Known rows, with every way that one mark hangs from another
G(N W(B(M))): [ 2.894  0.349  0.894 -0.963 -0.148 -1.395  1.133 -0.310  2.410 -0.927
 -0.251  2.093 -0.145 -2.185  0.244  1.296 -1.190  0.888 -0.486 -1.709
 -0.019]
B(W Y): [ 0.398 -0.505  1.389 -0.684  0.046 -0.415  0.093 -0.833  0.251  0.364
  0.600  2.795  1.686 -0.520 -1.428 -2.158 -1.722  0.371  1.167  0.755
 -0.804]
W(B(M) G): [ 0.171  1.254 -3.508 -0.057 -0.408  0.659  2.009 -4.489  1.599 -0.960
 -0.171  1.546 -0.196 -2.264 -0.481 -1.450 -0.436  0.165 -1.806 -2.074
 -0.392]
M(B(V)): [-0.013  1.448 -1.596 -0.558 -1.201 -0.548 -0.001 -2.992  1.377 -0.703
  0.955 -1.024 -0.005 -1.090 -0.634 -0.248 -1.315 -0.354  0.145  1.091
  1.804]
W(B): [-0.517  0.658 -0.741 -0.042 -0.521 -0.384  0.978 -1.844  0.807  0.087
  0.129 -0.027 -0.864 -1.011 -0.442 -0.095 -0.690 -0.334 -0.560 -0.436
  0.460]
B(M Y): [ 0.432 -0.364 -1.430 -0.413 -0.002 -0.533  0.415  0.024 -0.184 -0.947
 -0.373  2.827  0.582 -0.048 -1.365 -1.687 -2.078 -0.088  0.455 -0.156
 -1.120]
W(L): [-0.504 -2.130 -2.065  0.034  0.715  0.539 -0.129 -1.176  0.193 -0.631
  0.307  0.242  0.917 -0.652 -0.260 -0.440  0.245  0.812  0.040 -1.004
 -0.701]
C(Y(B(M W))): [-1.862 -2.315 -2.690 -0.483 -0.906  1.630  0.294 -2.270  0.189  0.565
  0.324  1.846  1.378  0.140 -0.532 -2.257 -1.396 -0.639  0.015 -0.699
 -1.379]
B(M V W(G(N) L)): [ 1.131 -1.014 -6.359 -0.896  0.076  1.841  1.346 -4.576  2.806 -2.668
  0.468  3.844  2.240 -2.665 -1.620 -2.363 -1.435  2.519 -0.905 -1.389
 -2.455]
W(B(M V Y) G): [-0.081  2.343 -4.524 -0.369 -0.905  0.765  1.522 -4.534  1.691 -1.410
  0.338  3.185  0.303 -1.917 -1.872 -2.946 -1.945  0.195 -1.153 -1.269
 -0.414]
M(B(V W(L))): [-0.156 -0.564 -2.462 -0.839 -0.733  0.045  0.429 -4.921  2.162 -1.011
  1.452  0.067  1.469 -2.043 -1.227 -1.145 -1.595  0.726  0.432  0.971
  0.696]
G(N W(B(V))): [ 2.375  1.482  0.912 -0.924 -0.543 -0.979  0.504 -0.322  2.505 -0.686
  0.402  1.640 -0.141 -1.832  0.002  1.176 -1.040  0.984 -0.245 -0.934
  0.594]
G(W): [ 1.433  0.147  3.071 -0.250  0.183 -0.608  0.199  0.008  1.015  0.098
  0.074  0.709  0.768  0.067  0.676  0.825  0.186  0.534  0.282  0.027
  0.010]
B(M W(G(N)) Y): [ 2.172 -0.165 -1.806 -1.152  0.202  0.092  0.949 -2.233  1.355 -1.118
  0.127  4.816  2.075 -2.475 -1.454 -2.869 -1.995  1.149 -0.027 -1.417
 -1.692]
C(Y(B(V))): [-2.559 -0.708 -3.040 -0.212 -1.341  1.821 -0.783 -1.346 -0.231  0.732
  0.752  0.587  0.689  0.809 -0.437 -1.928 -0.881 -1.004  0.059 -0.363
 -0.181]
V(B(M W Y)): [ 0.869 -0.747 -1.721 -1.009  0.211  0.902  1.362 -2.625  1.112  0.372
 -0.259  1.987  1.469 -0.930 -2.247 -2.791 -2.064  0.473  0.269  1.685
 -0.127]
M(B(W Y)): [ 0.686  0.118  1.119 -1.046 -0.606 -1.400  0.121 -3.108  1.024  0.217
  1.168  0.902  1.323 -1.859 -1.115 -1.556 -2.065 -0.342  1.123  0.929
  1.293]
C(Y(B(M V W))): [-2.219 -1.577 -4.063 -0.539 -1.327  2.065  0.243 -2.722  0.628  0.047
  0.566  2.133  1.404  0.358 -1.045 -2.580 -1.850 -0.397 -0.017 -0.084
 -1.451]
B(M): [ 0.279 -0.629 -2.257 -0.117 -0.023  0.145  0.960 -0.673  0.447 -1.175
 -0.639  1.155 -0.015 -0.117 -0.483 -0.292 -0.973  0.216 -0.413 -0.244
 -1.153]
Q(L): [-0.190 -1.505 -1.295 -0.044  0.788  2.647  0.149 -1.741 -0.910 -0.525
  0.378 -0.449  1.045 -0.105  0.289  0.470 -0.281 -0.133 -0.151 -0.224
  0.413]
B(W): [ 0.257 -0.765  0.560 -0.377  0.031  0.275  0.631 -1.521  0.850  0.130
  0.327  1.138  1.147 -0.628 -0.520 -0.760 -0.597  0.707  0.317  0.612
 -0.870]
Y(B(V W(G L))): [-1.381 -1.015 -4.696 -0.518  0.032  3.133  0.559 -4.853  1.329 -0.843
  0.386  1.573  1.911 -0.828 -1.398 -3.601 -0.285  1.036 -0.623 -1.148
 -1.192]
B(V W(G L) Y): [-0.111 -0.159 -3.185 -0.685  0.069  1.487  0.148 -4.239  1.411 -1.047
  1.392  3.883  2.994 -1.660 -2.191 -3.897 -1.474  1.645  0.407 -0.289
 -1.430]

Rows
[ 1.030  0.260 -3.258 -1.105 -0.592  0.314  0.349 -5.532  2.714 -1.248
  1.557  0.722  1.809 -3.508 -0.890 -1.485 -1.068  1.192 -0.185 -0.611
  0.890]	M(B(V W(G(N) L)))
[ 1.544 -0.411 -0.879 -1.289 -0.059 -0.719 -0.047 -4.411  1.642 -0.420
  1.494  1.724  2.242 -3.736 -0.904 -2.163 -1.354  0.622  0.512 -1.231
  1.093]	M(B(W(G(N) L) Y))
[ 0.277  0.395 -2.459 -1.046 -0.615  0.107  0.159 -5.779  1.954 -0.876
  1.782  1.729  2.381 -2.717 -1.717 -2.946 -1.860  0.691  0.508  0.096
  0.779]	M(B(V W(G L) Y))
[ 2.056 -0.047 -0.186 -1.087  0.028 -0.945  0.039 -0.891  2.269 -1.032
  0.828  2.827  0.953 -2.345 -0.786 -0.052 -1.598  1.426  0.341 -1.704
  0.041]	G(N W(B(V Y) L))
[ 1.129 -0.583 -5.154 -0.751  0.393  0.244  1.078 -3.944  1.710 -1.697
  0.350  3.560  0.988 -3.988 -1.236 -2.402 -1.271  1.093 -1.143 -3.944
 -0.765]	W(B(M Y) G(N) L)
[ 0.487 -2.366 -3.742 -0.741  0.644  1.744  1.707 -3.878  1.751 -0.233
 -0.265  0.810  1.632 -1.407 -1.718 -1.966 -1.015  1.255 -0.397  1.003
 -0.629]	V(B(M W(L)))
[-2.350 -1.102 -4.479 -0.303 -1.350  1.928 -0.164 -1.754  0.096 -0.021
  0.316  1.336  0.677  0.788 -0.740 -2.088 -1.491 -0.829 -0.210 -0.523
 -0.877]	C(Y(B(M V)))
[-2.470 -2.673 -5.135 -0.516 -0.969  2.372  0.186 -3.301  0.705 -0.276
  0.721  2.231  1.851  0.077 -1.240 -2.832 -1.742  0.027  0.004 -0.626
 -1.797]	C(Y(B(M V W(L))))
[ 0.386  0.620 -5.590 -0.478 -0.127  1.200  0.696 -4.497  2.356 -1.589
  0.949  1.662  0.562 -3.662 -0.874 -1.447 -0.200  1.453 -1.518 -3.078
 -0.028]	W(B(V) G(N) L)
[ 0.589 -2.156 -3.064 -0.985  0.664  1.303  1.272 -3.383  1.295 -0.063
 -0.075  2.098  2.054 -1.350 -2.411 -3.085 -1.871  1.007  0.298  1.070
 -0.616]	V(B(M W(L) Y))
[ 0.853 -0.395 -4.093 -0.767  0.084  1.727  0.407 -3.863  2.361 -1.492
  1.120  2.627  2.271 -2.571 -1.152 -2.043 -0.470  2.264 -0.470 -1.110
 -1.283]	B(V W(G(N) L))
[-0.600  0.204 -6.639 -0.333 -0.195  1.241  1.413 -5.781  1.870 -2.050
  0.651  3.390  1.208 -2.548 -2.177 -3.390 -1.718  1.009 -1.139 -2.277
 -1.088]	W(B(M V Y) G L)
[-0.168 -1.655 -4.584 -0.842 -0.055  0.835  0.914 -3.229  1.504 -2.139
  0.591  4.603  2.443 -0.800 -3.009 -3.313 -3.217  1.622  0.753  0.602
 -2.585]	B(M V W(L) Y)
[-2.636 -2.278 -3.686 -0.446 -0.975  2.242 -0.434 -2.871  0.425  0.477
  1.125  1.398  1.875  0.117 -0.914 -2.642 -1.136 -0.131  0.253 -0.420
 -1.072]	C(Y(B(V W(L))))
[-1.442 -0.593 -4.482 -0.045 -0.338  0.793  0.835 -3.553  1.518 -1.186
  0.746  0.567  0.092 -1.329 -1.446 -0.951 -1.059  0.754 -0.562 -0.705
 -0.300]	W(B(V) L)
[ 1.097 -0.259 -1.621 -0.764  0.119  0.458  1.276 -3.249  1.049 -0.900
  0.124  4.456  2.206 -1.602 -1.613 -3.369 -1.865  0.845  0.008 -0.676
 -1.938]	B(M W(G) Y)
[ 0.879 -1.404 -3.788 -0.948  0.744  1.844  1.417 -4.800  1.530 -0.108
  0.056  2.499  2.514 -2.121 -2.176 -3.796 -1.230  1.205 -0.317  0.146
 -0.573]	V(B(M W(G L) Y))
[ 0.806 -1.002 -2.376 -0.763  0.197  1.433  1.762 -3.126  1.662  0.166
 -0.485  0.675  1.042 -1.007 -1.529 -1.667 -1.159  0.742 -0.416  1.640
 -0.224]	V(B(M W))
[-0.850  0.754 -4.798 -0.231 -0.184  1.178  0.663 -5.219  1.518 -1.120
  1.183  2.448  1.228 -2.477 -1.749 -3.177 -0.931  0.822 -0.804 -2.080
 -0.199]	W(B(V Y) G L)
[-0.247 -0.490 -3.954 -0.386  0.041  2.073  0.711 -4.903  2.095 -1.274
  1.130  2.239  2.406 -1.699 -1.332 -2.527 -0.333  1.961 -0.437 -0.374
 -1.436]	B(V W(G L))
[-0.733 -2.419 -4.805 -0.564  0.529  2.642  1.377 -4.803  1.120 -1.140
 -0.422  2.196  1.888 -1.231 -1.136 -3.418 -0.436  0.934 -0.945 -2.130
 -1.984]	Y(B(M W(G L)))
[ 0.200 -0.002 -2.989 -0.892 -0.614  0.368  1.008 -2.231  1.369 -1.613
  0.322  4.436  1.736 -0.287 -2.786 -2.955 -3.443  0.981  0.718  1.411
 -2.056]	B(M V W Y)
[ 1.240  2.441 -4.737 -0.858 -0.844  0.307  1.162 -3.296  2.018 -1.694
  0.317  3.700  0.077 -3.059 -1.655 -2.391 -2.119  0.574 -1.218 -2.220
 -0.237]	W(B(M V Y) G(N))
[ 1.291 -0.923 -3.212 -0.386  0.911  0.973 -0.244 -2.110  1.002 -1.023
  0.518  1.312  1.365 -2.987  0.318 -0.969  1.103  1.516 -0.956 -3.397
 -0.358]	W(G(N) L)
[-2.084 -1.932 -1.268 -0.421 -0.932  1.551 -0.347 -1.833 -0.088  1.336
  0.732  1.060  1.360  0.210 -0.201 -2.055 -0.757 -0.780  0.256 -0.505
 -0.611]	C(Y(B(W)))
[-0.791 -0.198 -5.140 -0.636 -0.442  2.869  1.416 -4.658  1.621 -1.377
 -0.345  2.386  1.340 -0.502 -1.657 -3.551 -1.209  0.716 -0.982 -0.750
 -1.683]	Y(B(M V W(G)))
[ 0.979 -0.529 -2.459 -0.451  0.118  1.126  1.809 -3.885  1.675 -1.139
 -0.154  2.840  1.673 -1.652 -0.726 -1.944 -0.749  1.198 -0.858 -0.752
 -1.929]	B(M W(G))
